What can hang from each mark:
k_691: k_198
k_871: k_198
k_492: k_153 k_200
k_200: k_492
k_198: k_691 k_871
k_798: k_153
k_386: k_153
k_153: k_198 k_386 k_492 k_871

Each row was made from one small tree. The marks that hang from a mark follow it in brackets, in the order of their numbers. Every link used is in the known rows. Write each row's tree.
Known rows:
k_386(k_153(k_492(k_200))): [ 1.06 -1.05 -0.78  1.30  1.32 -3.47 -1.67 -0.12 -0.04 -0.45 -0.58  1.78
 -0.80 -0.84  0.85  0.84 -1.75  1.30 -0.03  1.01  1.32  0.82]
k_200(k_492(k_153(k_386 k_871(k_198)))): [ 1.57 -1.40 -0.14  1.33  1.45  1.77  0.03 -0.57 -2.49  0.30  1.19 -0.18
  4.69  0.01  2.14  3.30  3.02  0.79  0.54 -1.15  2.74 -0.17]
k_200(k_492): [-0.01 -0.24 -0.06 -0.21  1.27 -1.46  0.47 -0.32 -1.89  0.04  0.78  0.31
  3.87 -0.26 -0.22  1.21  0.81 -0.12  1.65  0.05  0.36  0.46]
k_492(k_200): [-0.18 -1.05  0.86  1.92  1.40 -0.13 -0.44 -0.41 -0.10 -0.37 -0.64  1.71
  0.76  0.11  1.59  0.48 -0.07  0.85 -0.11 -0.88 -0.19  1.42]
k_798(k_153(k_198 k_386)): [ 0.65  0.64 -1.93  0.81 -0.17 -1.08 -1.60  0.06  0.74  1.18  1.11  1.94
 -0.16 -0.49 -0.78  1.60  2.11  0.70 -3.23 -1.79  2.49  1.14]
k_153(k_386 k_492 k_871): [ 1.65 -0.86 -2.11  1.33 -0.23  3.08 -0.64 -0.01 -1.22  1.74  0.69  1.38
 -1.17 -0.29  1.13  0.93 -1.27  1.39 -3.72 -1.44  4.49  0.18]
k_200(k_492(k_153(k_198(k_691) k_386))): [ 0.63  0.50 -0.48 -0.12  0.99  0.86 -0.05 -0.79 -1.97  0.78  0.58  0.59
  4.19  0.08  1.43  2.16  2.39  0.37  0.29 -2.18  2.12  0.70]
k_386(k_153(k_198(k_691) k_871)): [ 2.29  0.23 -1.48  0.29  0.72  1.40 -2.92 -0.23 -0.38  0.49 -1.34  2.80
 -2.29 -0.58 -0.03  2.43  2.80  1.31  0.25  0.86  2.24  0.63]
k_153(k_198(k_691)): [-0.13  1.98 -0.24 -0.84  0.03  2.01 -1.78 -0.41 -0.86  1.31 -1.00  2.81
 -1.22  0.22 -1.03  0.04  1.72  0.03 -0.35 -1.02  0.81  2.67]
k_798(k_153(k_386 k_871)): [ 1.39 -0.47 -1.95  1.43 -0.36 -0.87 -1.33  0.01  0.45  0.59  1.35  1.63
 -0.25 -0.41  0.23  2.58  1.53  1.46 -3.08 -0.58  2.68 -1.29]
k_492(k_153): [ 0.72 -0.35  0.10  0.48 -0.55  0.46 -0.56 -0.45  0.36 -0.46  0.21 -1.98
  1.68 -0.08  2.38  0.97  0.84  0.41 -0.36 -1.29  0.75 -0.91]
k_198(k_691): [-0.86  1.82  0.57 -1.29 -0.16 -0.79 -0.15 -0.54 -1.12  0.28 -0.77  2.89
 -1.44  0.97 -0.21 -0.01 -0.98  0.35  0.55  0.58 -0.71 -0.54]
k_386(k_153(k_198(k_871) k_492(k_200))): [ 1.64 -0.73 -1.23  1.30  1.47 -0.81 -3.13  0.10 -0.34  0.47 -1.29  4.02
 -1.65 -1.08  0.15  0.74 -0.17  1.74 -0.62  0.33  1.85  3.09]
k_153(k_198(k_691) k_492 k_871): [ 1.16  1.03 -1.63  0.06 -0.36  2.97 -4.02 -0.46 -2.10  2.19 -0.68  3.52
 -1.95 -0.62 -0.86  0.30  0.09  1.30 -2.34 -0.82  3.70  3.44]
k_386(k_153(k_871(k_198))): [ 2.55 -1.94 -0.41  1.78  1.53  0.58 -1.93  0.05 -0.84 -0.43 -0.52  1.51
 -1.25 -0.43  0.70  3.09  2.56  1.23  0.98  2.16  1.96 -0.28]
k_691(k_198): [-0.05 -0.76  0.61 -0.82  1.21  1.96  0.88 -0.01  1.23  0.93 -0.08  0.78
 -0.21 -0.60 -0.38  0.14 -2.70 -0.18  0.75 -0.67  0.40 -0.87]
k_153(k_871): [ 1.53 -0.86 -0.71  0.95 -0.22  2.89 -1.31 -0.03 -0.50  0.27 -0.12  0.39
 -0.48 -0.33  0.56  1.38  1.60  0.93 -0.59  0.19  1.65 -0.54]
k_492(k_153 k_200): [ 0.54 -1.34  1.02  2.44  0.83  0.25 -1.10 -0.83  0.29 -0.83 -0.45 -0.28
  2.50  0.01  3.97  1.43  0.89  1.36 -0.44 -2.16  0.58  0.49]
k_386(k_153(k_198(k_691 k_871) k_492)): [ 1.35  0.61 -1.46 -0.26  0.73 -1.11 -2.93  0.05 -0.81  0.80 -1.29  4.64
 -2.75 -0.68 -0.71  0.50 -0.69  1.46 -0.26  1.08  1.59  2.18]
k_492(k_153(k_386 k_871(k_198)) k_200): [ 2.07 -2.65  0.89  4.12  1.66  4.40 -1.18 -0.82 -1.11  0.03 -0.12  1.10
  1.98  0.50  4.96  3.61  3.13  2.01 -1.62 -2.56  3.16  0.56]
k_691(k_198(k_871)): [ 0.44 -0.93  0.62 -0.80  1.26  3.24  0.47  0.31  0.88  1.11 -0.55  3.32
 -1.23 -0.55 -0.48  0.01 -2.85  0.65  0.76 -0.12 -0.21 -0.52]

Write each row's tree:
[ 1.70  0.05 -0.85  0.90 -0.35  4.60 -1.00 -0.20  0.14  1.01 -0.21  0.76
  0.48  0.13  2.39  1.27  2.66  1.02 -2.18 -3.08  2.44  0.99]  k_492(k_153(k_198(k_871) k_386))
[ 0.98  0.50 -1.92  0.91 -0.07 -0.19 -1.92  0.21  0.57  1.26  0.75  3.67
 -0.81 -0.41 -0.83  1.47  1.93  1.21 -3.20 -1.42  2.07  1.33]  k_798(k_153(k_198(k_871) k_386))
[ 0.95 -0.19 -0.29  0.19  0.99  0.72 -0.98 -0.43 -1.71  0.34  0.45  0.50
  4.47 -0.49  1.00  1.76  2.46  0.51  1.02 -1.30  1.26  1.41]  k_200(k_492(k_153(k_198(k_871))))
[-0.01  1.37 -1.12 -0.07 -0.36 -2.96 -2.83 -0.25  0.24  0.65  0.46  2.90
 -0.49 -0.39 -1.58  1.12  1.37  0.71 -1.71 -0.29  0.96  1.38]  k_798(k_153(k_198(k_691)))
[ 2.06 -1.63 -1.28  1.87  1.24 -1.46 -2.57 -0.14 -0.37 -0.19 -0.67  1.96
 -1.12 -1.13  1.23  1.85 -0.64  1.90 -0.55  1.13  2.48  0.46]  k_386(k_153(k_492(k_200) k_871))
[ 0.47  0.35 -1.81  0.64 -0.27 -3.08 -3.58  0.22 -0.06  1.05  0.81  3.53
 -0.55 -1.19 -1.78  0.24 -0.44  1.33 -2.88 -0.19  1.67  2.74]  k_798(k_153(k_198(k_871) k_492))
[ 2.35 -1.98 -0.87  1.82  1.37 -0.70 -2.54  0.04 -1.43 -0.04 -0.19  1.75
 -1.33 -0.85  0.44  2.35  0.25  1.43  0.05  2.18  2.80  0.71]  k_386(k_153(k_492 k_871(k_198)))
[ 2.01 -1.72  0.48  1.97  0.10  3.12 -1.80 -0.40 -0.94 -0.29  0.26 -1.07
  1.51  0.00  2.68  2.69  2.82  1.02 -0.29 -0.49  2.15 -0.38]  k_492(k_153(k_871(k_198)))
[ 2.50 -0.66 -2.19  1.00  0.64  0.45 -3.46  0.06 -0.40  0.73 -0.63  1.65
 -1.67 -1.43 -0.14  1.58  0.97  1.40 -0.93  0.54  3.46  1.87]  k_386(k_153(k_198 k_492 k_871))
[ 0.90 -0.84  0.57  2.51  0.87  2.11 -2.22 -0.86  0.21 -0.02 -0.83  0.23
  2.35 -0.27  3.34  1.45  2.49  1.17 -0.98 -3.19  1.45  2.58]  k_492(k_153(k_198) k_200)
[ 1.91 -1.89 -0.04  3.37  0.81  3.75 -0.93 -0.89 -0.04  0.01 -0.29  0.42
  1.81  0.26  5.00  2.88  2.23  2.04 -2.07 -3.18  2.88 -0.32]  k_492(k_153(k_386 k_871) k_200)
[ 2.16 -1.15 -1.77  0.83  0.57 -1.32 -2.32  0.04 -0.36 -0.06 -0.34  1.10
 -1.47 -1.11  0.48  1.63 -0.65  1.49 -0.49  1.56  2.55 -0.24]  k_386(k_153(k_492 k_871))
[ 2.06 -1.38 -0.73  1.34  1.36 -0.95 -2.59 -0.11 -1.75  0.12 -0.48  2.78
 -1.84 -0.53  0.38  2.30 -0.06  1.59  0.24  2.37  2.54  0.42]  k_386(k_153(k_492 k_871(k_198(k_691))))
[ 1.90 -2.02 -0.89  2.53  0.98  3.92 -1.06  0.00 -2.77  1.81  0.89  2.43
 -0.89  0.12  1.08  1.94  0.05  1.39 -3.11 -0.59  4.89  1.35]  k_153(k_386 k_492 k_871(k_198))
[ 1.24 -0.65 -0.93  1.76  0.45 -0.48 -1.67 -0.17 -0.96  0.66  1.23  3.39
 -0.61  0.21  0.12  3.25  2.19  1.52 -2.42  0.18  2.68 -0.59]  k_798(k_153(k_386 k_871(k_198(k_691))))
[ 2.45 -0.39 -1.37  1.48 -0.52  5.79 -1.57 -0.48  0.07  1.20  0.03 -0.81
  0.80 -0.19  2.83  2.38  3.82  1.14 -2.52 -3.34  4.00  0.32]  k_492(k_153(k_198 k_386 k_871))
[ 1.48 -0.96  0.07  2.84  1.09  4.42 -1.47 -0.60  0.04  0.69 -0.84  2.48
  1.27  0.17  3.94  1.73  2.60  1.91 -2.23 -4.03  2.25  2.36]  k_492(k_153(k_198(k_871) k_386) k_200)
[ 0.99 -0.03 -0.71  0.33  1.02  1.14  0.02 -0.60 -1.57  0.67  0.85 -0.42
  4.75 -0.21  1.52  2.19  2.74  0.26  0.07 -2.41  2.40  0.92]  k_200(k_492(k_153(k_198 k_386)))
[ 0.46  0.06 -1.45  1.92  1.09  2.57 -1.45 -0.29 -0.93  2.31 -0.13  3.02
 -0.34 -0.36  0.79 -0.14 -0.46  0.96 -4.03 -3.72  4.03  4.63]  k_153(k_198 k_386 k_492(k_200))
[ 1.22 -0.12 -0.65  0.39  1.02  1.84 -0.23 -0.40 -1.77  0.76  0.59  0.80
  4.22 -0.18  1.44  2.02  2.66  0.65  0.08 -2.13  2.10  1.05]  k_200(k_492(k_153(k_198(k_871) k_386)))
[ 2.00 -0.85 -2.13  2.81  0.90  5.42 -2.70 -0.38 -1.45  2.62 -0.21  3.37
 -0.87 -0.65  1.36  1.25  1.16  1.85 -4.58 -3.50  5.68  4.11]  k_153(k_198 k_386 k_492(k_200) k_871)
[ 1.19 -0.56 -2.41  1.40 -0.48 -2.27 -1.99 -0.02 -0.06  0.95  1.67  1.97
 -0.38 -0.80 -0.06  1.76 -0.73  1.63 -4.05 -0.55  3.54 -0.43]  k_798(k_153(k_386 k_492 k_871))
[ 1.50 -0.79 -0.69  0.75  0.86  1.25  0.22 -0.58 -1.82  0.30  1.05 -0.65
  4.61 -0.23  2.16  2.80  2.30  0.78  0.13 -1.54  2.52 -0.78]  k_200(k_492(k_153(k_386 k_871)))
[ 0.82 -1.13 -1.39  2.09  0.04 -3.77 -3.27 -0.20 -0.10  0.17  1.06  2.33
  0.31 -1.16  0.06  1.56 -1.05  1.87 -2.84  0.16  2.28  0.80]  k_798(k_153(k_492(k_200) k_871))
[ 0.62  0.76 -2.02  0.53  0.10  2.67 -1.10 -0.03 -0.89  2.61  0.40  1.83
 -0.94 -0.40 -0.25 -0.47 -0.46  0.40 -3.95 -3.13  4.16  3.65]  k_153(k_198 k_386 k_492)
[ 1.21  0.86 -1.03 -0.34  0.83 -0.59 -1.99 -0.23 -0.01  0.22 -1.26  2.53
 -1.96 -0.38 -0.41  1.45  1.68  0.74  0.70  0.71  1.13  1.01]  k_386(k_153(k_198(k_691)))
[ 2.27 -1.68 -0.07  2.25  0.26  4.52 -0.68 -0.44 -0.96  0.31  0.57 -0.63
  1.24  0.46  3.38  3.12  3.13  1.18 -1.54 -1.72  3.32 -0.78]  k_492(k_153(k_386 k_871(k_198)))
[ 0.76  0.39 -2.43  0.90 -0.22 -1.59 -2.55  0.26  0.00  1.68  1.08  4.04
 -0.88 -0.79 -1.12  0.70 -0.27  1.49 -4.19 -1.38  2.88  2.30]  k_798(k_153(k_198(k_871) k_386 k_492))
[ 1.36 -2.85  0.51  3.46  1.76  1.76 -2.98 -0.33 -2.77  0.62  0.02  2.94
  0.14 -0.37  1.20  1.63 -0.36  1.78 -1.28  0.50  3.09  3.09]  k_153(k_492(k_200) k_871(k_198))
